Known rows, with every step that occurs
mipupi-seper-felat-nida: [ 15.5  -2.0  13.3  25.9  22.9   1.7  18.8   4.9  -1.2   6.3  23.5   2.1
  26.7  -9.9  20.7 -21.5  17.5  -3.7  10.0   0.9]
zutimo-seper-felat-nida: [  9.5  -4.7   4.5  12.9  23.1  -0.9  33.2   4.2  -5.8   3.3  19.7  -7.7
  14.2 -19.6  15.6  -8.6  21.4  -0.8  15.2   9.7]
nida-zutimo-rakir-komag-seper: [ 24.9   3.0  17.1 -48.1  -3.0   1.2 -34.2 -17.6 -12.3 -10.4 -19.1 -37.3
 -43.6 -10.3 -18.8  -0.2   6.9 -35.8 -10.3   0.7]
mipupi-nida: [ 32.3 -11.5  -1.7  -9.4   0.2  17.3   4.9   7.4 -11.7  -9.4   4.2   1.8
  19.7   4.6   7.0   2.3  -6.6 -14.7  30.7   9.0]
rakir-felat-nida: [ 13.9  -3.1  31.3  -8.9  18.8   7.4   2.4  21.4   8.6  -5.1   2.8 -11.4
  28.1  -1.9   5.7   8.1  16.1  -0.9  13.6   6.0]
rakir-komag-seper-felat-nida-mipupi: [ 23.3  -5.7  10.6  21.1  10.3  -3.5   3.6 -15.2 -28.9  20.8  -2.3  12.6
  27.6 -30.0 -23.7  -0.7  16.0   2.9  37.5  14.9]
nida-zutimo: [ 14.5   1.1   1.3 -38.1   1.1   5.0 -16.2   0.9   7.9  -2.0  -3.1 -26.3
 -26.0   4.8  -1.6   3.3  14.5 -13.5   8.4 -13.3]
komag-seper-felat-nida: [ 12.1  -0.9  15.1  23.8  21.6   2.4  13.9  -1.8   6.9   6.7   8.6 -11.0
  19.1  -4.2   5.2  -7.8  19.4 -11.7  28.3  14.6]
felat-nida-zutimo-rakir-mipupi: [  2.7   2.5  23.6 -57.8  13.1  30.0 -16.6   9.1 -17.7  19.5  -0.5 -37.5
 -29.2   1.6  -2.3  17.6  -0.1  14.1   8.4  -6.6]
nida-zutimo-rakir-felat: [ -5.7   5.6  24.7 -39.7   7.4  26.5 -35.6  18.6   7.4 -19.4  -5.4 -47.8
 -26.6   3.4 -11.5  14.7  -0.7  -5.2 -12.7 -20.2]
nida-mipupi-seper: [ 21.3  -8.2  -7.6   5.5  -7.7  -1.4   5.2 -12.6 -21.3   6.3  28.7  40.6
  25.5 -27.9 -11.9 -16.1  -3.1   3.3 -33.4  -5.0]
felat-nida: [21.4 -6.8 14.1 -6.2  9.7 -1.8 14.4 14.1  3.8 12.4  0.3 -2.8 23.7  3.6
  5.1  7.9 18.1 -4.3 18.9  9.5]
mipupi-seper-komag-nida-zutimo-rakir: [ 19.8  -9.5  -2.3 -59.4   3.9   8.3 -43.4   6.7  12.7 -26.9   5.2 -27.9
 -36.7   2.2 -16.7  22.6  -6.2 -20.0  -3.4 -19.2]
komag-nida-zutimo-rakir-mipupi-seper: [  8.6  -3.9   7.7 -53.8  12.3  19.7 -26.4  -3.2  -6.8 -15.1  24.9  -9.7
 -24.5 -18.7   7.5 -10.8 -14.4  -0.8 -29.9 -12.9]
zutimo-rakir-mipupi-nida: [ 18.4  -6.8   9.6 -33.8   6.1  39.5  -6.3   8.8 -31.1   2.9   4.5 -14.0
   0.5   1.2   4.5  10.5 -20.9   5.4  24.8   6.5]
rakir-felat: [ -8.6   4.2  19.6  -2.1  10.7  11.6 -14.4   9.0   5.9 -20.5   2.2 -11.1
   5.3  -7.3   0.3  -0.2  -2.3   3.7  -7.0  -4.8]
rakir-komag-seper-felat: [ -2.7   9.0   9.4  27.8  17.5  -2.4 -11.8 -27.4 -12.5 -10.0  -4.7 -15.4
 -16.9 -21.5   2.2 -26.3   4.2 -14.8  17.8   5.8]
seper-felat: [-20.0   8.5  -1.2  42.1  17.4   6.2   2.0  -6.0  -1.8  -0.7   5.9  -8.8
  -3.0  -5.7   9.7 -17.0   0.1   7.5  22.1  -5.2]
mipupi-seper: [ 16.2  -2.5   0.4  -2.6  -0.9  -2.0   3.5  -6.2  -4.9  -8.5  27.0  19.4
   8.4 -13.3  12.5 -24.8  -1.4  -9.5 -40.7  -8.0]
mipupi-seper-felat-nida-zutimo-rakir: [ 15.7   1.6  13.2 -31.5  10.4  18.8 -14.0  15.7  -1.2   5.0   8.0 -42.5
 -22.1   5.4  -0.1   1.4  13.1 -14.7  -6.5 -19.6]
komag-seper-felat-nida-zutimo-rakir-mipupi: [ -3.0   6.1  24.5 -38.5  20.6  32.6 -17.7  -2.0 -14.9  15.7   5.1 -43.1
 -32.9  -3.6  -3.6   6.0   0.8   7.2  11.9  -2.1]
felat-nida-zutimo-seper: [ 32.0 -10.7  -3.4 -57.1   5.3  -3.5  22.5   3.2  -3.3  -6.6  21.1 -18.1
 -16.7 -21.5   5.6   3.6  28.1 -17.5 -14.1   1.4]

Rows
[ 34.2 -11.5  15.6 -10.1   2.3  -1.5 -15.7  -2.1 -20.5  -1.7  26.4  27.7
  22.8 -16.1 -27.3  23.3  -0.8   7.0  -8.2  -9.2] : zutimo-rakir-felat-nida-mipupi-seper-komag
[  6.3   0.9  10.0 -17.0   8.3  11.0   0.1 -12.8 -21.1   2.0  32.2  20.5
   1.3 -22.5  18.1 -26.3 -10.4  11.5 -38.2  -5.2] : rakir-mipupi-seper
[ 20.6 -16.2 -14.0  -5.2   0.8  -4.6  -9.0 -10.0  -3.9 -15.9  26.9  40.1
  26.5 -33.6 -13.2 -11.3  -9.3  -1.9 -16.9   0.5] : komag-nida-mipupi-seper
[ 18.5  -5.9 -13.0 -52.4  -1.2  -2.0  13.0  -6.5  -5.3 -14.6  21.2 -16.4
 -31.6 -24.6   2.9  -2.3  16.4 -15.0 -27.1  -4.8] : nida-zutimo-seper
[  1.5  -2.2 -10.8 -16.6  25.2  -3.8  -5.5 -16.5  -6.3 -32.0   9.1 -27.1
 -36.8 -40.5  12.7 -19.8  10.3 -12.9  18.2  -4.6] : rakir-komag-nida-zutimo-seper-felat
[ 29.6 -10.3  -8.4 -43.9   0.1 -13.3  -1.4 -15.5  -9.6 -14.7  21.7   1.8
 -28.5 -17.1 -11.7  21.9  11.9  -7.9  -2.6  -6.7] : nida-zutimo-seper-komag
[ -8.0  -0.1  10.7 -62.6  14.6  28.7 -34.3   3.3  -6.3  -3.9  -2.6 -37.3
 -41.5  -4.9  -5.6  16.9 -14.4  12.0  10.1  -6.4] : komag-nida-zutimo-rakir-mipupi
[ 31.7 -10.8  -3.7   2.7  -5.4 -13.6  -9.2 -19.8 -21.9   1.6  28.3  47.7
  17.2 -19.1 -23.0  10.0  -3.7   7.4  -7.9  -6.8] : nida-mipupi-seper-komag
[-14.1   2.3 -12.9  24.3  16.2   1.2  23.1 -12.0 -11.9 -10.6  24.7  -6.0
 -11.8 -29.1  13.3 -21.0   4.2   4.5  -4.2   0.0] : zutimo-seper-felat
[  4.2   3.2   4.5 -47.5  -5.0  18.2 -25.3  12.8   0.7   1.3  -8.9 -46.4
 -40.5  13.5 -14.5  18.2   1.8 -11.7  -7.3 -19.1] : nida-zutimo-rakir
[ 18.6   1.5  12.4 -16.7  20.2   7.2  -3.1   8.2   9.1   7.1   1.9 -34.8
  -8.5   3.9   8.6  -1.4  28.4 -11.8  36.8  -9.1] : seper-felat-nida-zutimo
[ 15.3 -20.6 -16.5  -3.5   2.6 -10.4 -22.4 -10.8  -3.0 -12.6   3.2  35.1
  19.9 -22.8 -39.7  32.5 -10.8  12.2  41.5   9.1] : seper-komag-nida-mipupi
[ 29.9  -9.8  13.0  -0.2   3.8   3.0   6.5   1.7 -15.8   3.2  30.8  33.2
  43.2 -28.3  -8.0 -10.9   6.9   2.8 -24.2  -1.1] : rakir-felat-nida-mipupi-seper
[-12.2   6.2   0.1  38.5  15.2   5.3  -2.1 -19.6   4.4  -6.9   9.9 -10.2
  -5.2 -10.3   0.7 -21.1   1.7  -9.5  11.4   5.8] : komag-seper-felat
[ 20.2   1.7  19.1 -26.9  26.3  14.5  -3.6   0.7  -3.1   9.3  18.3 -23.9
  -9.4  -8.5  18.2 -14.9  22.5  -3.5  18.6 -11.1] : rakir-mipupi-seper-felat-nida-zutimo
[  5.4   0.2  13.0  27.0  24.1   3.5  16.2   8.9   1.5  11.1   5.5 -11.0
  21.7  -1.4  12.8  -5.3  18.6   2.1  36.3   6.1] : seper-felat-nida
[  4.4  -5.5  -2.2 -57.1   4.5  15.8 -39.0  15.3  17.6 -20.5 -11.2 -47.3
 -40.0   7.1 -15.6  23.6  -5.2 -16.8   8.0 -13.5] : komag-nida-zutimo-rakir
[ 25.3 -11.1   0.4 -62.3  18.1   1.0 -40.5 -10.9  12.3 -29.7  15.5  -6.3
 -27.4 -13.1  -1.9  10.6  -1.6  -9.3  21.5 -10.4] : rakir-mipupi-seper-komag-nida-zutimo
[ 23.5 -12.3   2.6   5.9  -0.5  -0.8  13.1   4.2 -17.3  27.4   2.8  23.3
  40.8 -14.3 -25.6  17.7  12.1  12.7  25.3  11.9] : felat-nida-mipupi
[  1.7   2.5  12.4 -27.0   5.2  19.8  -7.6  -5.2 -24.2   4.2  28.0   4.3
 -11.9 -16.5   9.0 -16.2 -16.5  10.6 -46.7 -10.5] : zutimo-rakir-mipupi-seper
[ 33.4 -12.0  -8.1 -67.6   5.2  17.5  14.4  -6.2 -23.0 -13.4  26.4 -15.3
 -23.8 -27.3  11.3  -1.7   7.2 -11.0  -4.5   2.7] : rakir-mipupi-nida-zutimo-seper
[ 11.1  -8.7  -2.4 -57.7   4.6   9.4 -44.9   9.8  15.0 -22.9  -8.9 -39.3
 -41.3   8.9 -22.9  35.5  -5.5 -15.4  17.4 -14.8] : seper-komag-nida-zutimo-rakir
[ 46.4 -15.7  -9.2 -48.6  -0.2  -5.0   0.6 -12.0 -16.2 -19.7  23.2   3.6
 -18.8 -14.6  -7.9  22.5   8.5 -15.4  13.1  -2.1] : mipupi-nida-zutimo-seper-komag
[ 23.8 -12.4  -6.2 -51.5  12.3  -6.5 -40.3  -2.5  26.1 -31.9  -1.5 -16.9
 -27.5  -0.4 -12.2  24.7   5.0 -18.1  39.6  -8.1] : seper-komag-nida-zutimo
[ 42.4 -14.1   3.5  -1.1  -0.6 -14.5  -1.1 -13.1 -21.0   7.6  28.8  46.1
  29.4 -16.3 -20.4  14.3   4.9   4.8   1.2  -2.2] : felat-nida-mipupi-seper-komag
[ -3.5   2.3  -6.8  46.7  11.0   4.7   5.5 -16.8 -18.5   4.7  29.4  23.3
  17.6 -28.3   0.5 -29.8  -2.2  11.4  -4.0  -9.1] : nida-mipupi-seper-felat
[ 21.6 -18.3  -9.6 -18.7  13.4 -15.7 -27.9  -9.2  19.2 -43.0  18.5  23.9
   3.8 -15.7  -5.5  10.6 -12.6 -12.3  12.5   1.4] : mipupi-seper-komag-nida
